Each row comes from the steps of one path. Every step used is in the known rows, and no mark comes twice. Write the path behind each row, first mark first.
Known rows:
rovapi > talu > lobar > dosed: [-2.15  0.33  0.81  0.28  1.23 -0.98  1.55  1.32  0.12 -0.19  1.31 -0.84
  0.61  1.06 -0.55 -0.03 -1.71 -0.49  0.28  2.43]
lunug > talu > lobar > dosed > rovapi: [-2.14 -0.16 -0.96 -0.36  0.94 -0.43  1.54  0.23 -1.49  1.47  2.05 -1.62
 -3.97  1.37  0.22 -0.05 -2.01 -1.42  0.47  6.07]
rovapi > talu > lobar: [-1.01 -0.26 -0.53 -0.32  1.12 -0.95  0.64  2.43  0.17 -0.31  0.30 -0.18
  2.73 -1.98 -1.05 -3.04 -1.18  0.72  0.08 -2.87]
lobar > luza > rovapi: [ 0.54 -1.30  2.19  0.32 -0.55  1.20 -0.14  0.74 -3.74  1.42  0.34 -0.51
 -0.45  2.19  0.65  1.09 -1.13  0.01  1.74 -0.51]
luza > lunug: [-0.95  0.13 -0.13  2.19 -0.09  0.83  0.08 -2.43 -1.14  2.38 -0.24 -1.67
  0.70 -2.17 -1.04  0.13 -1.03  0.59 -0.04 -0.77]
dosed > rovapi > luza: [ 0.77 -1.17 -1.62 -0.15 -0.53 -1.25 -0.46  0.07  1.60  1.19 -0.09 -1.57
 -1.32 -1.26  0.71  1.19 -1.89 -0.18  1.52  2.74]
rovapi > luza > lobar > dosed: [-1.65 -0.71  0.64  0.64  0.27 -0.71  1.31  1.53  1.19  0.70  1.09 -2.13
 -0.29  0.08 -0.94  0.99 -2.04 -0.42  0.12  2.68]
talu > lobar > luza > lunug > dosed > rovapi: [-1.70 -1.45 -2.02  0.72  0.36  0.22  1.52  0.32 -0.67  3.75  0.59 -2.50
 -4.25 -1.11  0.21 -1.30 -2.15 -0.36  0.87  1.48]
dosed > rovapi > luza > lunug > talu: [-0.72 -0.01 -2.10  1.58  1.05 -0.16 -0.32 -1.91 -1.27  1.30  0.13 -1.37
 -2.87  0.77  0.28  0.11 -2.20  0.08  0.08 -0.93]
lunug > dosed > rovapi > talu > lobar > luza: [-0.34 -1.12 -0.22  0.35  0.24 -0.06  1.42  3.70 -0.92  1.92 -0.36 -0.57
 -0.53  1.05 -0.68 -0.67 -2.05 -0.93  0.30 -1.23]
dosed > rovapi: [-0.30 -0.41 -0.89 -0.79 -0.29 -0.07  0.55 -0.35 -0.65  1.65  0.73 -1.04
 -3.32 -1.19  0.38  0.07 -0.78 -1.04  0.92  3.72]
talu > lobar > luza > rovapi: [-0.16 -1.45  1.60  0.48  0.01  1.09  0.03  1.45 -4.10  1.43  0.85 -0.75
  0.58  2.13  0.25 -0.51 -1.63  0.34  1.27 -0.66]
talu > lobar: [-1.41 -0.61 -0.96  0.04  1.11 -0.18  0.51  1.70 -0.83  0.22  0.87 -0.48
  2.33 -0.20 -0.80 -3.41 -0.91  0.72 -1.02 -0.57]
luza > lunug > talu > lobar > dosed > rovapi: [-2.50 -0.17 -0.98  0.36  0.95 -0.14  1.58 -0.69 -1.84  2.34  1.95 -2.10
 -3.71  0.70 -0.17 -0.04 -2.37 -1.26  0.43  5.86]
talu > lobar > luza: [-0.07 -0.86  0.16  0.69 -0.01  0.54  0.92  2.76 -2.08  1.34 -0.09 -0.32
  1.45  2.62 -1.18 -0.39 -1.36 -0.81 -0.86  0.20]
rovapi > talu > lobar > luza > lunug > dosed: [-1.67 -1.17 -1.38  2.11  0.84  0.13  1.27  1.17  0.69  2.78 -0.56 -1.76
 -1.66 -0.67 -0.27 -1.36 -2.05  0.83  0.48 -4.30]
talu > lobar > dosed > rovapi > luza > lunug: [-1.40 -0.77 -1.23  2.26  0.07 -0.24  0.37 -2.02 -0.31  3.32  0.34 -3.13
  0.13 -2.12 -0.80  0.36 -2.91  0.33  0.70  2.45]
luza > lobar > talu: [-1.59 -1.39  0.26 -0.90 -0.33 -0.72  0.99  1.26 -2.70 -0.79  0.42 -1.31
  1.40 -0.15 -1.04 -1.86 -1.87 -0.36 -1.15 -1.52]
dosed > rovapi > talu > lobar > luza > lunug: [-1.01 -0.45 -0.04  2.16 -0.14  0.81  0.87 -0.32 -2.35  3.84 -0.34 -1.93
  0.66 -1.85 -1.81 -0.15 -2.42 -0.37  0.14 -0.43]
talu > lobar > dosed > rovapi > luza: [-0.39 -1.14 -1.29  0.10  0.04 -1.51  0.32  0.33  1.36  1.29  0.63 -2.15
 -1.06 -0.04  0.44  1.06 -2.59 -0.38  1.30  4.86]

Which path is each row?
[ 0.09 -0.82  0.25  0.12 -0.09  0.00  1.16  3.11 -1.47  1.79 -0.26 -0.34
  0.53  0.80 -1.03 -0.16 -1.81 -1.22  0.12 -0.24] : dosed > rovapi > talu > lobar > luza
[-1.62 -0.84 -1.54 -0.48  1.33 -1.05  1.13  2.60  0.51  0.69  0.59 -0.92
  0.09 -2.49 -0.47 -3.40 -1.77  0.48  0.51 -2.00] : lunug > dosed > rovapi > talu > lobar
[ 0.91 -0.48  2.12 -0.23 -0.29 -0.16 -0.08  1.47 -1.24  0.27 -0.50  0.12
  0.27 -1.23  0.15  0.96 -1.28 -0.05  2.60 -3.56] : lobar > luza > rovapi > talu
[-1.77 -0.86 -1.71  1.89  0.82  0.23  0.71 -0.65  1.21  2.26 -0.34 -1.91
 -2.60 -0.95  0.36 -1.31 -1.22  1.21  0.42 -3.50] : luza > lunug > dosed
[-2.58  0.03 -0.56  1.47  1.70 -0.66  1.19 -0.01 -0.67  0.58  1.53 -1.78
 -0.57  2.97 -0.41 -0.06 -2.52 -0.16 -0.44  2.90] : rovapi > luza > lunug > talu > lobar > dosed
[ 0.45 -0.25  1.64 -0.53  0.09 -0.48 -0.34  0.72 -0.54 -0.43 -0.19  0.03
  0.28 -2.62  0.48  0.07 -0.90  0.62  2.74 -3.82] : luza > rovapi > talu
[-1.10 -0.69  0.12 -0.33  1.15 -0.56  0.32  2.28 -1.39 -0.06  0.72 -0.42
  2.57 -1.88 -0.50 -3.36 -1.51  1.22  0.82 -3.28] : luza > rovapi > talu > lobar
[-0.24 -1.34  1.25  0.44  0.45  1.07  0.00  1.53 -4.54  1.23  0.94 -0.61
 -0.34  3.09  0.49 -0.76 -1.85  0.26  1.05 -1.30] : lunug > talu > lobar > luza > rovapi
[-1.20 -2.07 -0.49 -1.04 -0.60 -1.34  0.80  1.03 -1.88 -0.18  0.37 -2.11
  0.72 -0.90 -0.63 -1.36 -2.73 -0.48 -0.49 -0.22] : dosed > rovapi > luza > lobar > talu
[-1.97 -0.63 -2.54  1.06  1.76 -0.40  0.38  0.42 -1.68  1.25  0.99 -1.62
 -0.17  0.31 -0.69 -3.13 -2.50  0.71 -0.88 -0.86] : dosed > rovapi > luza > lunug > talu > lobar
[-0.60 -0.26 -0.88 -0.12  0.22 -0.95  0.89  0.32  1.34  1.63 -0.54 -1.15
 -2.95 -4.18  0.24 -0.21 -1.60 -0.15  2.24 -2.34] : luza > lunug > dosed > rovapi > talu
[-2.95  0.37 -0.23  1.35  1.81 -0.28  1.54 -0.09 -1.47  0.56  1.76 -1.42
 -0.85  3.12 -0.49 -0.32 -2.12 -0.38 -0.75  2.97] : luza > lunug > talu > lobar > dosed
[-0.22 -0.37 -0.77 -0.83  0.32 -1.23  0.84  1.30  1.91  0.79 -0.44 -0.49
 -3.14 -3.31  0.55 -0.14 -1.22 -0.39  2.25 -2.02] : lunug > dosed > rovapi > talu
[-1.16  0.13 -1.73  1.71  1.19 -0.27 -0.03 -2.08 -1.12  1.41  0.52 -1.59
 -3.38  1.64  0.35  0.78 -2.43 -0.18  0.24  0.64] : lobar > dosed > rovapi > luza > lunug > talu
[-1.25 -0.42 -0.93 -0.65  1.04 -0.97  0.81  2.33 -0.24  0.55  0.73 -0.54
  1.05 -2.71 -0.78 -3.07 -1.63  0.26  0.34 -1.00] : dosed > rovapi > talu > lobar
[-0.31  0.33  0.54 -0.81  0.07 -1.20  0.95  0.56  0.84  0.43  0.18 -0.44
 -2.35 -2.46  0.11  1.37 -1.41 -1.19  2.19  1.64] : lobar > dosed > rovapi > talu
[-1.12 -1.11 -2.03 -0.56  0.29 -0.30  1.06  0.44  0.65  2.09  0.69 -1.54
 -5.27 -1.04  1.24 -0.61 -1.11 -0.48  1.29  1.71] : lunug > dosed > rovapi
[-1.30 -1.32 -2.23  2.07  0.62 -0.37  0.36 -0.42  2.10  2.31 -0.66 -2.24
 -2.06 -1.25  0.49 -0.81 -1.91  1.44  0.86 -3.32] : rovapi > luza > lunug > dosed
[-2.09  0.05  1.30  0.21  1.20 -0.73  1.37  1.33 -0.81 -0.06  1.55 -1.03
  0.49  1.19 -0.30 -0.20 -1.90 -0.15  0.91  2.14] : luza > rovapi > talu > lobar > dosed
[ 0.28  0.11 -0.02 -1.10 -0.15 -1.11  0.43  0.66  0.93  0.51 -0.29 -0.18
 -1.71 -3.77  0.05  0.42 -1.04 -0.74  2.10 -0.62] : dosed > rovapi > talu
[-2.35  0.06  0.39  0.54  1.13 -0.53  1.54  0.85 -0.56  0.20  1.76 -1.09
  0.44  2.36 -0.44 -0.15 -1.45 -0.46 -0.43  3.98] : talu > lobar > dosed
[-0.24 -1.63 -0.59  0.17 -0.18 -0.49  0.11  2.63  1.84  1.07  0.13 -1.91
  1.43 -3.45 -1.64 -1.59 -1.68  0.79 -0.32 -2.63] : rovapi > luza > lobar
[-0.86 -0.57 -0.83  2.20 -0.32 -0.22  0.09 -2.65 -0.09  3.15  0.01 -3.06
 -0.67 -2.26 -0.55  1.45 -2.63  0.16  1.06  2.48] : lobar > dosed > rovapi > luza > lunug
